What can hang from each mark:
Q238: Q288 Q687 Q718
Q777: Q288 Q687
Q504: Q777
Q345: Q288 Q687
Q288: Q345
Q718: Q238 Q345
Q537: Q777
Q207: Q288 Q537
Q687: Q207 Q238 Q345 Q777

Known rows, with every way that one mark hangs from another:
Q288{Q345{Q687{Q207 Q238 Q777}}}: [-3.26 -0.65 -1.41  3.29 -0.69 -1.56  0.49  0.81  0.53 -0.27 -0.14  1.25
 -1.79  0.49 -1.70  0.34  2.25  1.49 -4.10 -1.31  1.98  5.59 -3.38 -1.64]
Q718{Q345}: [-1.30 -1.88  0.56  1.69 -2.07  0.42 -1.75  0.09  1.66  3.17  2.16  0.17
 -1.91 -1.12  0.18  1.54  0.18 -0.67  0.47  1.51  0.08  1.87  0.45  0.45]
Q207{Q288 Q537{Q777{Q687{Q238}}}}: [ 1.98 -1.46 -3.16 -1.45 -0.72 -1.69 -0.86 -1.06  2.51  0.29 -2.60  2.17
  0.05 -3.76 -0.79  0.71  0.77 -0.05 -1.74  5.72  1.71  0.12 -3.77  2.13]
Q687{Q207 Q238{Q718} Q777}: [-1.13  3.38 -2.10  0.87 -0.46 -0.91 -1.85 -0.60  1.40  1.13  0.47  2.53
 -1.96 -0.88 -2.83  0.13 -0.09  1.55 -1.48 -3.48  1.75  1.85 -2.62 -1.85]
Q718{Q238}: [-0.76 -2.02  0.49  1.78 -2.04  0.60 -1.64  0.63 -1.66  2.96  1.24  0.82
 -1.35 -1.02  0.24  1.36  0.54 -0.77 -0.72  1.55  0.17 -1.11  0.37  0.06]
Q537{Q777{Q288 Q687{Q207 Q345}}}: [ 2.01 -1.34 -2.49  4.04 -2.46 -0.78 -1.22  0.77  0.62  0.41 -1.33  2.55
  2.50 -3.09 -1.48  1.71 -0.47 -0.73  4.56 -0.12  1.73  1.32 -3.93  2.44]
Q238{Q288 Q687{Q777}}: [-3.19  0.99 -2.35  1.82 -1.20  2.37 -2.66 -1.44  0.66  2.10  1.27 -0.19
 -5.05 -2.12 -2.15 -0.29 -0.88  3.10  2.60 -2.14 -1.37 -0.94 -0.55 -1.06]
Q504{Q777{Q288 Q687}}: [ 0.90 -1.39 -2.17  2.90 -1.80 -0.08 -0.09  1.78  0.88  1.90 -1.67 -0.09
  0.71 -3.44  4.69  1.43 -1.89 -0.92  3.01  0.98  2.50 -1.35 -3.39  0.50]
Q345{Q288 Q687{Q207{Q537} Q238{Q718} Q777}}: [-1.70  3.27 -1.30  0.50  1.74 -0.64 -0.24  0.98 -0.32  1.09 -1.51  3.18
 -1.62  0.29 -2.01 -0.29  1.45 -1.18 -2.91 -0.62  0.17  2.84 -4.31 -0.99]
Q288{Q345{Q687{Q777}}}: [-3.62 -1.99 -1.32  5.43 -1.86 -0.71  0.63  0.79  0.06  0.92  0.20 -0.70
 -3.79  0.06 -0.84  0.36  1.40  0.82 -1.58  0.75  0.87  2.93 -1.56  0.57]
Q687{Q207{Q288 Q537} Q238{Q718} Q345}: [-1.40  3.71 -3.57 -0.39  1.01 -1.70 -1.53 -1.95  2.51 -1.66 -0.20  2.40
 -1.25 -1.89 -1.31 -0.49  0.31  1.87 -0.49  1.19  4.13  1.44 -3.97  1.21]
Q718{Q238{Q288 Q687{Q777}}}: [-3.26  0.34  1.03  2.18 -1.15  2.57 -3.12 -0.87 -1.99  2.58  1.81 -0.26
 -5.48 -1.98 -1.85  0.14  0.46  2.46  1.30 -2.23 -1.54 -0.03 -0.36 -1.99]
Q238{Q288 Q687{Q207{Q537} Q345 Q777} Q718}: [-3.85  5.38 -2.74  3.26  0.54  0.82 -3.22 -3.47  0.96 -0.67  0.80  0.45
 -5.80 -2.36 -3.06 -1.17 -0.74  4.74  4.91 -2.51 -0.14  1.10 -2.66 -0.24]
Q777{Q288{Q345} Q687{Q238}}: [-0.15 -1.83 -2.29  0.02 -3.22  0.18  0.78  1.39  1.79  0.90 -1.32 -0.31
  1.24 -2.73  2.11  1.12  0.15  0.77 -1.06  1.79  2.18  2.78 -3.78 -1.13]
Q238{Q687}: [-3.10 -1.17 -2.79  0.12 -2.00  0.98 -1.92 -0.40  0.65  2.17  1.65  0.34
 -1.55 -1.70  0.02  0.39 -1.11  0.26  2.10  0.17  0.17 -1.95  0.55 -0.07]
Q718{Q238 Q345{Q687{Q207 Q777}}}: [-2.07 -1.16  4.95  5.68 -0.82 -0.20 -1.90  1.57 -2.02  2.34  1.41  1.66
 -3.85  0.60 -1.81  1.77  2.73 -0.98 -2.05 -1.85  1.33  5.94 -2.17 -0.89]
Q537{Q777{Q687}}: [ 1.52 -2.49 -2.42  2.42 -2.76 -0.57 -1.23  0.09  0.76  2.06 -1.80  1.46
  1.10 -2.73 -0.83  1.62 -0.40 -0.86  2.35  2.24 -1.60 -1.06 -1.16  2.17]
Q207{Q288{Q345} Q537{Q777{Q687{Q238{Q718}}}}}: [-0.83  0.48 -2.61 -0.96 -1.13 -2.06  0.18 -1.59  2.67 -1.14 -2.40 -0.62
 -0.47 -3.62 -0.02  0.02  1.44  1.28 -1.25  4.37  0.97  3.11 -3.89  1.78]
Q718{Q345{Q687}}: [-2.53 -1.77  0.72  3.17 -1.96  0.45 -1.08  1.42  0.60  1.86  0.98  0.61
 -1.02 -0.25  0.43  1.61  0.81 -1.30 -0.59  1.42  0.13  2.38 -0.22  1.13]
Q687{Q207{Q288} Q238 Q345}: [-0.62  0.41 -3.21  0.44  0.33 -1.03 -1.40 -0.38  1.96 -0.50  0.30  2.85
  0.19 -1.19 -1.84  0.25  0.54  0.99 -0.96 -0.61  4.11  1.61 -3.26  0.62]
Q718{Q238{Q687{Q207}}}: [-2.79 -1.00  0.75  1.03 -1.55  0.81 -2.67  0.08 -1.92  1.92  1.72  0.92
 -1.23 -0.92 -0.18  0.91  0.54  0.18  1.34 -2.00  0.61  0.25 -0.24 -1.39]
Q345{Q288 Q687{Q777}}: [-1.28 -1.34 -1.07  3.44  0.12  0.95  0.02  2.63 -1.27  3.47 -0.77  1.75
 -2.17  0.67 -1.74  0.56  0.93 -2.87 -0.86 -0.21 -1.22  0.39 -1.80  0.62]
Q537{Q777{Q687{Q238}}}: [ 1.49 -1.84 -2.77  0.10 -2.33 -0.97 -1.37  0.31  1.24  1.41 -1.83  2.46
  2.59 -3.01 -1.24  1.45  0.35 -0.46 -0.71  2.28 -0.91  0.07 -1.97  0.63]
Q207{Q288{Q345} Q537}: [-2.12 -2.23 -2.43  0.67 -0.93 -0.98  0.74 -1.44  2.41  0.49  0.51 -1.62
 -4.12 -1.67  1.51 -0.01  0.95  1.28 -0.86  5.50  2.70  1.07 -1.83  1.92]
Q345{Q288 Q687{Q207 Q238{Q718} Q777}}: [-1.93  3.03 -1.02  1.39  1.21  0.21 -0.53  2.20 -0.74  1.65 -1.15  3.25
 -0.08  0.85 -2.81  0.01  1.22 -1.79 -2.32 -4.19 -0.45  2.88 -3.57 -1.44]

Rows:
[-2.07  1.56 -2.70  0.72 -0.61  0.76 -1.21  0.45  0.29 -0.38 -0.96  2.58
  1.65 -0.54 -0.73  0.51  0.74  2.40 -1.96 -1.86 -0.76  1.09 -2.27 -1.00] | Q345{Q687{Q207 Q238{Q288}}}
[-3.18  4.14 -1.97  0.78  0.13 -0.43 -0.60 -2.83  1.98 -0.71  0.12 -0.48
 -4.53 -1.67 -1.50 -0.75  1.23  5.42 -1.54 -0.60 -0.19  4.60 -3.35 -2.36] | Q687{Q207{Q537} Q238{Q288{Q345} Q718} Q777}
[-2.08  4.27 -0.03 -1.42 -0.17  0.57 -2.54 -2.25  2.55  0.35  0.98  0.84
 -1.72 -1.98 -0.27  0.34  0.59  3.26 -0.55  0.12 -0.85  4.11 -2.13 -1.60] | Q687{Q207{Q537} Q238{Q288 Q718{Q345}}}
[-0.01 -1.55 -2.13  2.32 -0.73 -1.42  0.51 -0.88  2.37 -0.32 -2.81 -0.68
 -2.58 -1.96  1.81  0.46  0.67  1.75  1.20  3.50  2.66  2.80 -4.57  1.49] | Q777{Q687{Q207{Q288{Q345} Q537}}}
[-1.45  2.74 -2.46  0.42 -0.95 -0.40 -1.69 -0.46  1.28  1.70  0.70  1.69
 -2.66 -1.58 -2.40 -0.03 -0.24  1.07 -2.01 -1.27  1.32  0.51 -1.50 -1.31] | Q687{Q238{Q718} Q777}
[-0.49 -1.30 -2.72 -0.09 -1.81 -0.49 -0.28 -1.92  1.80 -0.49 -2.36 -0.46
 -0.06 -3.71  0.18  0.46  1.57  3.30 -0.82  4.98 -3.03  2.89 -2.73  0.22] | Q207{Q537{Q777{Q687{Q238{Q288{Q345}}}}}}
[-3.70 -2.19  3.73  0.88 -2.07  1.54 -3.04  0.34 -1.23  3.29  3.47 -0.58
 -2.91 -1.43  0.27  1.48  1.15 -0.93  0.63  0.06 -0.23  2.66  0.90 -1.31] | Q718{Q238{Q687} Q345}
[ 0.34 -2.09 -2.53 -0.29 -2.56 -0.85 -0.56 -0.82  1.33  1.77  1.48  1.13
 -0.40 -3.18 -0.07  1.15 -0.02 -1.14  0.53  5.69  1.77 -1.22 -1.35  2.35] | Q207{Q537{Q777{Q288}}}
[-2.92 -0.41  0.35  2.24 -0.11  0.36 -2.72 -0.27 -1.47  0.11  1.61  1.14
 -2.20 -1.33 -1.35  0.30  0.83  0.43  2.32 -2.17  3.16  1.11 -2.06  0.53] | Q718{Q238{Q687{Q207{Q288} Q345}}}
[-4.57  1.94 -1.62  1.82 -0.67 -1.50  1.27  1.85  0.47 -1.85  0.05 -0.58
  2.38 -1.04  3.95  0.38  0.64  0.87 -1.95 -2.60  3.65  4.49 -4.24 -1.44] | Q504{Q777{Q288{Q345{Q687{Q207 Q238{Q718}}}}}}
[-5.19 -1.32  0.83  1.24 -2.12  2.62 -1.52 -0.80 -1.91  1.37  2.02 -2.84
 -3.07 -1.77  0.93  0.21  1.30  3.08  1.27 -0.59 -2.50  1.90  0.53 -1.82] | Q718{Q238{Q288{Q345} Q687}}
[-1.32  0.52  1.20  1.17 -0.64 -0.99 -0.66  0.72  1.71  0.73  1.14  2.78
 -2.74 -1.18 -0.81  0.94  1.91 -0.18 -3.92  1.55  4.61  6.41 -5.07 -1.38] | Q718{Q345{Q687{Q207{Q537} Q238 Q777{Q288}}}}
[-0.50 -1.25 -2.06  1.70 -1.89 -1.39 -0.18  0.34  0.44 -0.02  0.03  2.58
  1.21 -1.51 -0.28  1.26  0.82 -1.41  0.01  3.41  2.30  0.57 -2.94  2.54] | Q345{Q687{Q207{Q537{Q777{Q288}}}}}
[-2.24 -2.13  4.31 -0.47 -1.98  0.10 -2.71 -0.57 -0.75  1.92  3.72  0.73
 -1.63 -2.82 -0.28  1.71  2.07 -1.45  0.95  1.98  1.81  4.71 -1.59 -0.51] | Q718{Q238{Q687{Q207{Q537{Q777{Q288}}}}} Q345}
[ 1.68 -1.85 -2.73  3.57 -3.09 -0.17 -0.98  0.72  0.66  1.08 -1.23  1.68
  1.98 -3.65 -1.05  1.61 -0.68 -1.16  4.02  1.85  0.99 -0.07 -2.86  3.03] | Q537{Q777{Q288 Q687{Q345}}}
[ 0.45  1.10  0.05 -1.31 -0.67 -1.34 -1.67 -1.34  3.08  0.29 -1.49  1.00
 -0.78 -3.80 -0.84  0.93  1.11 -0.26 -0.86  3.84  1.02  3.80 -3.58  1.70] | Q207{Q288 Q537{Q777{Q687{Q238{Q718{Q345}}}}}}
[-2.84 -1.07  1.14  2.29 -1.49  0.92 -2.75 -0.06 -1.89  3.12  2.23  0.40
 -5.05 -1.56 -1.58  0.52  0.53  0.12  0.19 -1.01  0.66  0.14 -0.32 -1.52] | Q718{Q238{Q687{Q777}}}
[-4.81  0.76 -2.07 -0.30 -0.44 -1.42 -0.89 -2.84  1.80 -1.33  1.18 -1.60
 -2.58 -2.40 -0.97 -0.64  1.03  1.65  2.16  0.81  1.41  2.82 -1.94  1.66] | Q238{Q687{Q207{Q288{Q345} Q537{Q777}}} Q718}
[-3.05  0.79 -2.92  1.44 -0.48  0.18 -2.89 -3.38  0.65 -0.92  1.14  1.08
 -1.30 -2.95 -2.63 -0.10  0.35  3.02  4.60  0.99 -1.66  0.35 -1.25  1.45] | Q238{Q288 Q687{Q207{Q537{Q777}} Q345}}
[-0.12  1.76 -2.97  3.53  0.77 -0.25 -1.68 -0.19  1.03 -1.06 -2.78  1.51
  1.73 -2.94  1.91  0.44 -0.71  3.35  2.35 -2.06 -0.25  1.63 -4.63 -1.00] | Q504{Q777{Q687{Q207 Q238{Q288} Q345}}}
[ 0.77  0.68 -3.18  0.05 -1.75  1.59 -1.56  0.02  1.39  1.22 -2.72  1.36
  0.88 -2.82  0.37  0.83 -0.66  2.66  0.23  0.33 -2.00 -0.59 -2.40 -0.89] | Q777{Q687{Q238{Q288}}}
[-3.22  2.96 -2.72 -1.03  0.11 -0.11 -2.05 -2.12  1.97 -0.25  0.45  0.46
 -3.24 -1.98 -0.12 -0.59 -0.85  1.52  2.65 -0.01  2.96 -0.60 -2.35  0.99] | Q238{Q687{Q207{Q288 Q537}} Q718}
[ 0.38  0.26  1.32 -1.00 -0.70  0.60 -1.47  1.74  0.71  3.17 -1.17  1.45
  2.59 -2.15 -1.41  1.48  1.24 -3.30  0.26 -0.34 -3.90  4.33 -1.99 -0.13] | Q537{Q777{Q687{Q238{Q718{Q345{Q288}}}}}}
[-2.85 -0.49 -2.04  1.29  0.37  1.36 -1.63  0.88 -0.63  2.04  1.04  1.50
  0.09 -0.35 -1.52  0.22  0.02 -1.61  4.23 -2.68 -1.06  0.80 -1.30 -0.04] | Q238{Q687{Q207 Q345{Q288}}}
